Every row comes from one small tree of marks. Brackets hold a mark, then the marks that hang from it, in alphabetical order. Every link used is in the known rows. Which tree was each row made from?
Known rows
{libov {bozuz {dusiv zusi} keda {tomoki tolum}}}: [ -5   4   4   6   1 -14   0  -3  -9  12   7  -3   4 -22  -9   2  -2  -5
   0   4   0  -3  20]
{keda {bozuz {dusiv zusi} {tomoki {tolum libov tabog}}}}: [ 2 -2 -1 -2 -5 -8 -7 -8 -7  5 -4  2  7  6 11 -5 -2  5  4 -8  3  3  9]
{libov {bozuz {dusiv zusi} keda {tomoki {tolum tabog}}}}: [ -4   4   7   5   1 -11  -1  -3  -7  10   5   0   2 -11  -8   2  -3  -2
  -1   2  -1  -2  15]
{keda {bozuz dusiv {tomoki tolum}}}: [ -4   0   1   0  -1 -18  -4  -5  -9   3   0   2   9 -13   3  -7   1  -1
   4  -8   4   3  14]
{tomoki {tolum tabog zusi}}: [  7   1   4   1   1   0  -3   7   7 -15   1  16  -6  36   7  -3  -2   9
  -7  -9   1   2 -20]
{libov {bozuz {dusiv zusi}}}: [ -2  -2   0   0   6  -3   7  -1  -4  11   5  -7   2 -25  -6   4  -3  -3
  -2  -2  -5  -5   7]
{tolum libov tabog {tomoki {bozuz keda}} zusi}: [  1   3  -1   3   2  26  -2  14   8 -10  -8   5 -11  15  12   7   2   5
   5   7  -4   2  -4]
{tabog {tolum tomoki}}: [  3  -3  -2  -2   6  -1   8   2  10  -7  -1   0  -3  17  -5  -6   3   2
  -4   4   3   1 -16]
{tabog {tolum libov {tomoki {bozuz {dusiv zusi} keda}}}}: [ 1  2 -2 -2 -1  6  6  1  5 -2 -4 -9 -4 -1  3  0  3  1  3  8  2 -1 -3]
{bozuz {dusiv zusi} keda}: [  2   1  -4  -1  -1 -14   4 -11 -11  16   4 -13   1 -13   0   1  -4  -6
   0 -19  -1  -4   8]
{keda {bozuz {dusiv zusi} {tomoki {tolum tabog}}}}: [  2  -1   3  -1  -3 -13  -3  -9  -9   8  -2   4   9   5   8  -5  -2   4
   2 -10   4   3  10]
{tomoki {bozuz dusiv}}: [ -1   4   7  -2   4  -2   8   1  -4   3   1  -6   2 -30  -3   0   2  -5
   3 -14   1  -1   4]
{tabog {tolum zusi}}: [  3  -4   0  -3   3   0   4   2   8 -10   5   4  -3  25  -1  -2   1   3
  -6  -4  -1   1 -26]
{bozuz {dusiv {zusi {tolum libov}}} keda tomoki}: [  2  -3  -4  -1  -6 -13  -3 -13  -9   7  -2  -5  11  -4  -6  -1  -3  -3
   5  -6   4   0   8]
{tabog {tolum {libov bozuz}}}: [ -2  -1  -3  -4  -1   4  -1   4  10  -9   3  -4  -6   7  -5  -4   5   0
  -7   7  -3   0 -17]
{libov bozuz}: [ -3   0   0   1   5   2   4   4   2   3   7  -3  -1 -17 -10  -1   2  -6
  -6   2  -4  -2   1]
{tomoki {bozuz dusiv keda} tolum}: [ -1  12  10   2  -1 -11   4   2  -7   2   3  -4  -1 -28   1  -2   3  -5
   1 -11   5   0  10]
{dusiv {bozuz keda tomoki} {zusi tolum}}: [  5  -5   1  -5  -9  -5   4 -16  -5  11   4  -3  10 -10 -11  -1  -1  -8
  -1   9  10  -1  -2]
{tabog {tolum libov {tomoki {bozuz dusiv keda}} zusi}}: [ -2   1  -2   0   4  11   4   8   7 -10  -2  -4  -6   3   5   4   3   2
   4  10  -2   0  -7]
{tolum tomoki}: [ 2 -3 -6  1  7  3  8  4  5 -2 -4  1 -2  0 -4 -5  1 -1  0  1  3  0  0]

Which tree is each row?
[-7 -1 -3  0  1  2 -3  4  4 -8  5 -2 -3  8 -4  3  2  1  0  9 -6  0 -8] -> {tabog {tolum {libov {bozuz dusiv keda tomoki}} zusi}}
[12 -3 -1 -4 -6 13  3 -3  7 -1 -8  0  3 14  6  0  1  2 -1  3  6  1 -8] -> {dusiv {zusi {tolum libov tabog {tomoki {bozuz keda}}}}}
[  3  -2   2  -1  -5 -16  -1 -14  -8   9  -1  -1  10   5  -7  -1  -3  -2
   2 -11   5   0   5] -> {bozuz {dusiv {zusi {tolum tabog}}} keda tomoki}
[ -5  -2  -2  -2   0 -14  -2  -8 -11   9   1  -4  10 -15  -1  -5   1  -4
   5 -11   1   3  15] -> {keda {bozuz dusiv tomoki}}
[ -8   3   1   5   1  -7  -2   0  -4   9   8  -3   2 -19 -17  -1   4 -11
  -2   6  -2  -1  15] -> {libov {bozuz keda tomoki}}
[  6   8  14   2   1   8   2  11   6 -13   1  14  -4  14   9   0   2   6
  -3  -7   3   2 -14] -> {tomoki bozuz {tolum tabog zusi}}
[  4   5   6  -4  -6   2   2  -5  -3   6  -2  -9   3 -15   5   4   1  -3
   2 -12   1  -1   1] -> {tomoki {bozuz {dusiv {zusi {tolum libov tabog}}} keda}}
[  3  -7  -7  -6  -2  -1   1  -7  -3   6  -5  -8   9 -10  11  -1  -1   0
   5  -2   3   1   8] -> {keda {bozuz {dusiv {zusi {tolum libov tomoki}}}}}
[ -8   0  -1   3   0  10 -10   7   1  -6   1   5  -7  10   2   8  -2   4
   1   4 -11   0  -1] -> {tolum {libov {bozuz dusiv keda tomoki}} tabog zusi}
[ -1   4   1   3   0   5  -8  11   4 -13   2   8 -10  13   8   3  -1   7
  -4   2  -5   0  -8] -> {tomoki {tolum {libov {bozuz dusiv keda}} tabog zusi}}
[ -2  -4  -5   3   8  28  -2  17  13 -14  -6   9 -11  21   7   8  -1   8
   0  18  -8   0  -8] -> {tolum {libov bozuz} tabog tomoki zusi}
[  4  -4  -1   3  10  14   3  10  10  -9  -5  13  -7  33   7   3  -3   8
   0   1  -3   1 -14] -> {tolum tabog tomoki zusi}
[ 8 -6 -3 -4 -8  3 -1 -7  2  3 -1 -1  8  2 -5 -1  0 -3 -3  6  4 -1 -2] -> {dusiv {zusi {tolum {libov {bozuz keda tomoki}}}}}
[-5  3  0  1 -6 -2 -4 -2 -5 -2  4  2 -3 -7 -5 -2  1 -5  0 11  4  0  1] -> {dusiv {bozuz keda {tomoki {tolum libov zusi}}}}
[  1  -1  -1  -2  -7  -5   4 -15 -10  18   5  -7   4 -13  -8  -1  -2  -9
   0   4   6  -2   5] -> {dusiv {bozuz keda tomoki} zusi}
[ 8 -7 -1 -4  3 -4  7 -7  2  1 -6  0  6  6  3  1 -6  4  0 -9  4 -1 -8] -> {bozuz {dusiv {zusi {tolum tabog tomoki}}}}
[ -4   0  -2  -1  -3 -12  -7  -4  -8   0  -2   0   7 -10   4  -7   2   0
   5  -5   3   4  13] -> {keda {bozuz dusiv {tomoki {tolum libov}}}}
[ -5   2  -6   3   1  16  -4  10   9  -5  -6   0 -12   6   1   2   2   1
  -1  14  -6   1   4] -> {tolum {libov {bozuz keda}} tabog tomoki}
[ -4   1   5   5   3  -5   0   5   1  -1   5   8   3 -11 -14  -4   2  -3
  -3   9   2   0   6] -> {libov {bozuz {tomoki tolum}}}
[  0  -4   6   0   3  -4   3  -4  -1   5   1   3   9  -7 -10   3  -3   0
   0   3   0  -1   3] -> {libov {bozuz {dusiv {zusi {tolum tabog}}} tomoki}}
[-3 -1 -6  0  3  5  4  2  6 -1 -2 -9 -6  1 -1  2  1  1  0 15 -2 -2 -1] -> {tabog {tolum {libov {bozuz {dusiv zusi} keda}} tomoki}}
[ -3   1  -3   1  -1  18 -10  10   6  -7   3   3 -11  18   5   7   1   3
  -5   3 -12   0 -10] -> {tolum {libov {bozuz keda}} tabog zusi}
[ -4   9   6   0   1  -6   5  -2  -8  10   4 -11   1 -34  -3   1   3 -10
   3 -16   0  -1  12] -> {tomoki {bozuz dusiv keda}}
[-3 -1  0  0 -2 -6 -9 -1 -6 -4 -3  7  5  7 10 -3 -1  5  5 -6  0  4  6] -> {keda {bozuz dusiv {tomoki {tolum libov tabog zusi}}}}
[ -3   0  -6   2   3  13  -1   5   4   2  -7  -4 -10   1   6   6  -2   3
   2  11  -7  -2   8] -> {tolum {libov {bozuz {dusiv zusi} keda}} tabog tomoki}
[  7   0   0   0  -2   8  -8  10   9 -21  -3  14  -9  36  11  -3  -1  11
  -6  -4  -1   2 -22] -> {tomoki {tolum libov tabog zusi}}
